Every row comes from one small tree of marks. The marks that hang from a mark follow it in brackets, in the order of their numbers. Every link used is in the known rows. Which tree was each row made from?
Known rows
Z_37{Z_340}: [ 19.3 -42.4   8.1  21.2  17.8  -8.7  -4.0   0.2  28.9 -61.1 -13.1   5.5
 -46.5   8.3  -6.5 -31.8 -11.3  -6.5  -1.9  -2.9 -42.9  -5.2  18.5]
Z_713{Z_37{Z_340{Z_53} Z_825} Z_583{Z_851}}: [  0.5  13.7  23.5  -0.8  -0.4 -11.7  11.6   4.1  23.6  21.1  -7.0  23.0
  41.7  45.9 -17.6 -13.6 -19.9  -6.1 -11.4  11.8 -23.8  -4.2  18.0]
Z_583{Z_424}: [  3.5   1.6   1.5  14.2  14.6  -8.5  -4.3   4.3  12.6 -85.5  -9.0 -10.3
  -1.8  -6.3  -8.3 -38.4 -19.4  -9.6  10.2 -11.8 -35.1  -6.4   9.0]
Z_424{Z_53{Z_340{Z_37{Z_713{Z_583}}}} Z_185}: [-12.8  74.2  -8.3 -76.2  14.9   5.3 -14.2  -5.4 -65.7   1.0 -42.6 -20.6
  -9.3  -4.7  26.5  -5.0  26.4   0.1  54.6  -9.9   6.8  -7.8  36.5]
Z_424{Z_53{Z_340} Z_185}: [  9.1  28.0  -4.2   0.0  16.4  -3.5  -3.1 -13.0 -10.8 -29.3   4.7   7.3
 -31.5 -13.3  21.9 -35.3  25.5   9.2  17.1 -12.9  -5.0  -5.1  19.3]
Z_713{Z_37{Z_340 Z_825} Z_583{Z_851}}: [ 16.9   0.8  18.8 -19.0  -4.3 -21.5   4.9   8.9  25.3  25.9 -34.9  15.5
  40.6   8.2 -14.8 -16.4 -25.7 -12.2  -2.4  13.5 -28.2 -11.5  22.6]
Z_340{Z_37{Z_825}}: [ 20.4  -3.1  11.2  -6.4  12.7  -4.4  -7.5 -22.5  -9.8 -81.5 -17.5  22.5
  56.6  -4.8   4.5  -4.1  -7.6 -19.2   3.1  -8.8 -30.4   2.0  17.4]
Z_53{Z_340{Z_37{Z_825}} Z_424}: [ 13.2  16.4   9.2  -5.8  14.4   3.4  -3.7 -22.5 -29.4 -69.1   6.7  36.2
  51.5  17.0  11.6  -6.0  17.0  -9.2  -4.6 -14.4 -19.5   4.6  12.4]
Z_340{Z_37{Z_713} Z_53{Z_424{Z_185}}}: [ -8.8 -13.9  -1.1 -24.5   8.1  10.4 -10.7  -4.2 -23.1 -10.0  14.0  43.0
  26.4  49.5 -15.4 -22.9  11.8  -5.8 -27.5 -14.2 -10.7   6.8  22.9]
Z_53{Z_424{Z_185}}: [  8.3 -36.2  -4.8  13.2   0.1 -10.5  -2.5   1.0  15.2 -24.9  20.2  41.0
   2.6   8.9 -22.9 -53.0   0.9  -3.9 -40.3  -8.9 -15.2   1.7  13.7]
Z_37{Z_340{Z_53} Z_713}: [  3.9 -23.5   9.7  -1.6  21.5   8.9  -9.5   6.4  28.3 -59.0  -6.7  11.8
 -41.2  44.7  -2.4 -25.2  -5.7  -7.9 -13.1  -2.9 -39.7  -2.5  21.3]
Z_37{Z_340 Z_713}: [ 14.1 -35.4   3.8 -19.5  17.1  -1.1 -15.7   9.2  28.1 -53.9 -33.3   4.9
 -41.6   6.8  -0.3 -28.8 -10.9 -13.1  -3.0  -1.0 -39.2 -10.9  27.2]
Z_37{Z_713{Z_583{Z_424{Z_185} Z_851}} Z_825}: [-22.3  64.2  -1.2 -50.6  -7.9 -10.6  -9.6  22.2 -35.4  46.3 -29.6 -24.1
  88.9  -9.3 -34.9 -27.9 -22.7 -13.3  25.7   5.9 -12.5 -10.1  20.1]
Z_583{Z_424{Z_53{Z_340} Z_185} Z_713 Z_851}: [-14.3  63.9  -2.8   4.9   6.2 -32.2  15.4   5.3 -30.4  44.9  -1.7 -20.2
   0.1  -7.9 -12.5 -40.2  17.5   8.6  61.5  -6.8  16.4 -20.5  19.6]
Z_340{Z_37{Z_713 Z_825} Z_53}: [  0.7  20.4  12.1 -28.3  15.9  14.5 -13.9 -16.1 -11.8 -73.4 -10.0  28.6
  60.5  34.1   8.7   2.5  -1.2 -19.3  -6.9 -10.2 -27.7   4.8  19.2]
Z_53{Z_340{Z_37{Z_713}} Z_424{Z_185}}: [  3.6   7.7  -6.0 -45.6  12.3   3.7 -15.2  -6.9 -34.0  -2.4 -11.0  27.1
   2.2  17.0   5.7 -18.2  23.8  -4.9   5.9 -16.0  -5.8  -1.3  25.0]
Z_851{Z_583}: [  6.6   9.8   2.7  22.6   7.1 -29.4  -7.3  10.9  39.9 -21.9 -13.3  10.4
  -3.5  11.1   0.3 -42.6 -12.9 -13.8  18.8   9.3 -13.4 -12.5  16.0]
Z_185{Z_424{Z_53}}: [ 24.7  -8.1  -4.8  11.5   5.9   4.1  -4.1   0.2  -2.2 -46.6  -2.3  36.0
 -14.1 -11.6   7.6 -47.0   4.1   7.2 -17.3 -11.0 -15.5  -2.3  39.0]
Z_583{Z_424{Z_53{Z_340}}}: [  0.7  47.6  -2.1   2.5  25.0   1.1  -2.7  -2.6 -19.3 -87.5  -4.0 -17.8
 -24.0 -10.1  24.7 -29.5  12.2   7.3  33.1 -18.6 -16.7 -10.1  14.0]
Z_424{Z_53}: [ 19.3   0.5  -0.2   4.2  12.7  -4.3  -4.5  -7.7   8.1 -80.8  -7.9  16.7
 -21.4 -12.1  24.0 -37.4   0.6   0.1  -8.9  -5.9 -20.8  -7.1  22.7]
Z_53{Z_340 Z_424}: [ 15.0   6.9   1.6  12.8  14.2  -7.7  -0.7  -5.9  12.5 -66.3  10.5  25.9
 -27.8  25.2  15.2 -39.0   9.7  -1.1 -13.1  -8.0 -16.8  -1.3   9.6]
Z_583{Z_424 Z_713 Z_851}: [ -5.3  25.0   5.3  20.3   1.7 -42.7  14.7  10.9  14.5   0.2 -15.7 -16.8
  10.1   8.4 -26.0 -43.7 -22.1 -11.3  37.8   3.9  -9.3 -17.8  12.6]

Which tree is each row?
[ -7.1 -44.6  12.6  33.3   5.5  11.2   3.5  -0.9   7.2 -23.3  49.8  49.7
  47.1  41.8 -51.8 -34.3  12.3   0.5 -62.8  -9.3 -31.5  10.2  11.5]
Z_37{Z_340{Z_53{Z_424{Z_185}}} Z_825}
[-33.8  69.4  10.0 -50.2  14.5  17.1  -8.9   0.5 -47.2 -68.8 -26.3 -16.7
  82.7  34.1 -17.0   6.0 -10.6 -18.6  25.7 -10.0 -24.2   0.1  16.4]
Z_340{Z_37{Z_713{Z_583{Z_424}} Z_825} Z_53}
[ 13.4  42.4  -2.8 -53.6  25.9   8.8 -16.9 -14.3 -39.3 -67.1 -37.1   1.8
 -25.6   0.1  53.7  -2.1  22.4  -2.6  38.9 -15.2  -9.1  -9.4  34.3]
Z_424{Z_53{Z_340{Z_37{Z_713}}}}
[  0.0 -13.6   7.8  19.3  14.5   2.3   0.5 -14.6 -12.7 -69.3  22.7  41.0
  11.9  58.2  -2.8 -20.1   5.6  -2.0 -26.1 -12.4 -18.6  12.0  13.8]
Z_340{Z_37 Z_53{Z_424}}
[ -0.7 -28.6  25.6  14.3   6.4 -11.4  23.2  -9.3  74.0 -39.7   4.1  44.2
  30.8  40.9 -31.9 -20.1  -2.0 -16.2 -26.6  -4.7 -30.0 -10.6  11.8]
Z_583{Z_713{Z_37{Z_340{Z_53} Z_825}}}
[-16.5  72.4   2.4 -46.6   4.4   3.9   5.4  -1.4 -15.1 -19.5 -13.5  -1.3
  65.1 -28.7  -4.2 -20.0  15.5   2.1  19.3 -15.2  -4.5 -10.9  14.4]
Z_713{Z_37{Z_825} Z_583{Z_424{Z_53{Z_340} Z_185}}}
[ -5.6 -20.6   3.4  17.0   8.1   0.3  -0.2 -13.6 -21.0 -20.2  34.1  43.6
  23.1  48.9 -21.5 -25.9  13.0  -0.3 -30.8 -15.1 -12.5  12.3  14.9]
Z_340{Z_37 Z_53{Z_424{Z_185}}}
[  7.8   0.3  -3.7  10.2   8.3  -9.1  -1.0  -5.5   2.9 -16.4  21.3  30.1
 -15.5  15.5  -4.2 -47.0  18.4   1.9 -14.9 -11.5  -8.8   0.8  10.0]
Z_53{Z_340 Z_424{Z_185}}
[ -4.9 -22.0   0.7  32.0   3.9  -1.7   3.5  -2.9  13.4 -25.8  45.2  44.4
   2.4  47.0 -27.4 -50.4   7.5   2.8 -48.0 -10.8 -14.2   9.4   7.8]
Z_340{Z_53{Z_424{Z_185}}}
[ 20.3 -28.5  20.8   1.1  -6.4 -35.5  19.7   0.6  56.9  29.5 -24.0  35.1
  42.2   9.5 -26.1 -23.7 -16.8 -17.8  -3.4   8.2 -21.7 -22.5  20.6]
Z_583{Z_713{Z_37{Z_340 Z_825}} Z_851}
[ -1.6  -5.7  14.2  14.6  10.5  10.3  -0.1 -21.3 -18.5 -78.1  32.0  52.6
  73.8  51.5 -11.8 -10.4   5.9  -7.6 -41.7 -12.3 -24.0  12.7  10.3]
Z_340{Z_37{Z_825} Z_53{Z_424}}
[ -4.7 -30.4  13.2  -4.5  11.4  22.7  -8.3   4.7  14.3 -64.2  20.5  46.2
  38.8  54.9 -23.8 -23.6   4.2  -8.9 -60.9  -5.4 -39.3  -0.1  18.6]
Z_37{Z_340{Z_53{Z_424}} Z_713 Z_825}
[ -0.5  -3.1  15.6  -7.0  -1.4 -21.1  19.1   7.6  19.4  13.1 -17.6  15.0
  59.8  -8.1 -30.3 -22.4  -7.0  -5.2  11.7  -1.3 -15.0 -26.1  23.7]
Z_583{Z_424{Z_53} Z_713{Z_37{Z_340 Z_825}} Z_851}
[ 14.3   5.6   6.8 -47.7  11.5   4.3 -19.4 -14.3  -9.5 -69.0 -36.1  21.0
  58.2  -3.8  13.1  -0.6  -8.5 -23.9   1.0  -8.0 -31.0  -3.9  25.2]
Z_340{Z_37{Z_713 Z_825}}
[ -8.2  82.5   9.1 -11.8  12.2 -21.0  12.6 -13.1 -61.5  -8.8 -14.5 -13.0
  68.4  -3.3   3.0  -0.3  16.5  -1.1  70.6  -9.8   4.2 -16.8  22.2]
Z_583{Z_424{Z_53{Z_340{Z_37{Z_825}}}} Z_713 Z_851}
[ -2.9   0.0   3.5  -3.5  -9.7 -45.2  19.8  12.3  40.0  67.6 -16.4   9.5
  34.0  -4.3 -39.2 -45.9 -17.5 -11.4  22.4  -1.4   0.0 -22.7  15.0]
Z_583{Z_424{Z_185} Z_713{Z_37} Z_851}
[ -2.5  71.3   0.8 -64.2  19.9  -2.6 -14.0  -6.8 -35.8 -44.6 -58.8 -24.1
 -23.4  17.8  32.4   0.4   3.7 -13.1  59.3  -2.2 -14.6  -9.8  26.4]
Z_53{Z_340{Z_37{Z_713{Z_583}}}}
[ 23.0  28.3  -3.9   8.1  14.3   6.5  -2.3  -5.0 -14.9 -46.0  -0.2  24.0
 -32.3  -4.9  25.9 -39.9  22.0  13.2   7.8 -14.8  -9.6  -3.4  35.0]
Z_185{Z_424{Z_53{Z_340}}}
[  1.8 -14.2  15.5  -6.4  17.8  17.8 -10.0  -0.2  24.5 -67.4   0.3  21.8
  23.8  37.7 -11.8 -15.1  -4.2 -13.7 -26.1  -3.7 -43.9   0.4  18.7]
Z_37{Z_340{Z_53} Z_713 Z_825}
[-11.8 -38.4   8.6  -7.7   4.9  21.9  -8.0   7.5   6.1 -12.1  31.8  49.1
  50.1  43.7 -44.6 -30.8  12.2  -6.1 -63.4  -9.5 -27.5   4.4  18.1]
Z_37{Z_340{Z_53{Z_424{Z_185}}} Z_713 Z_825}
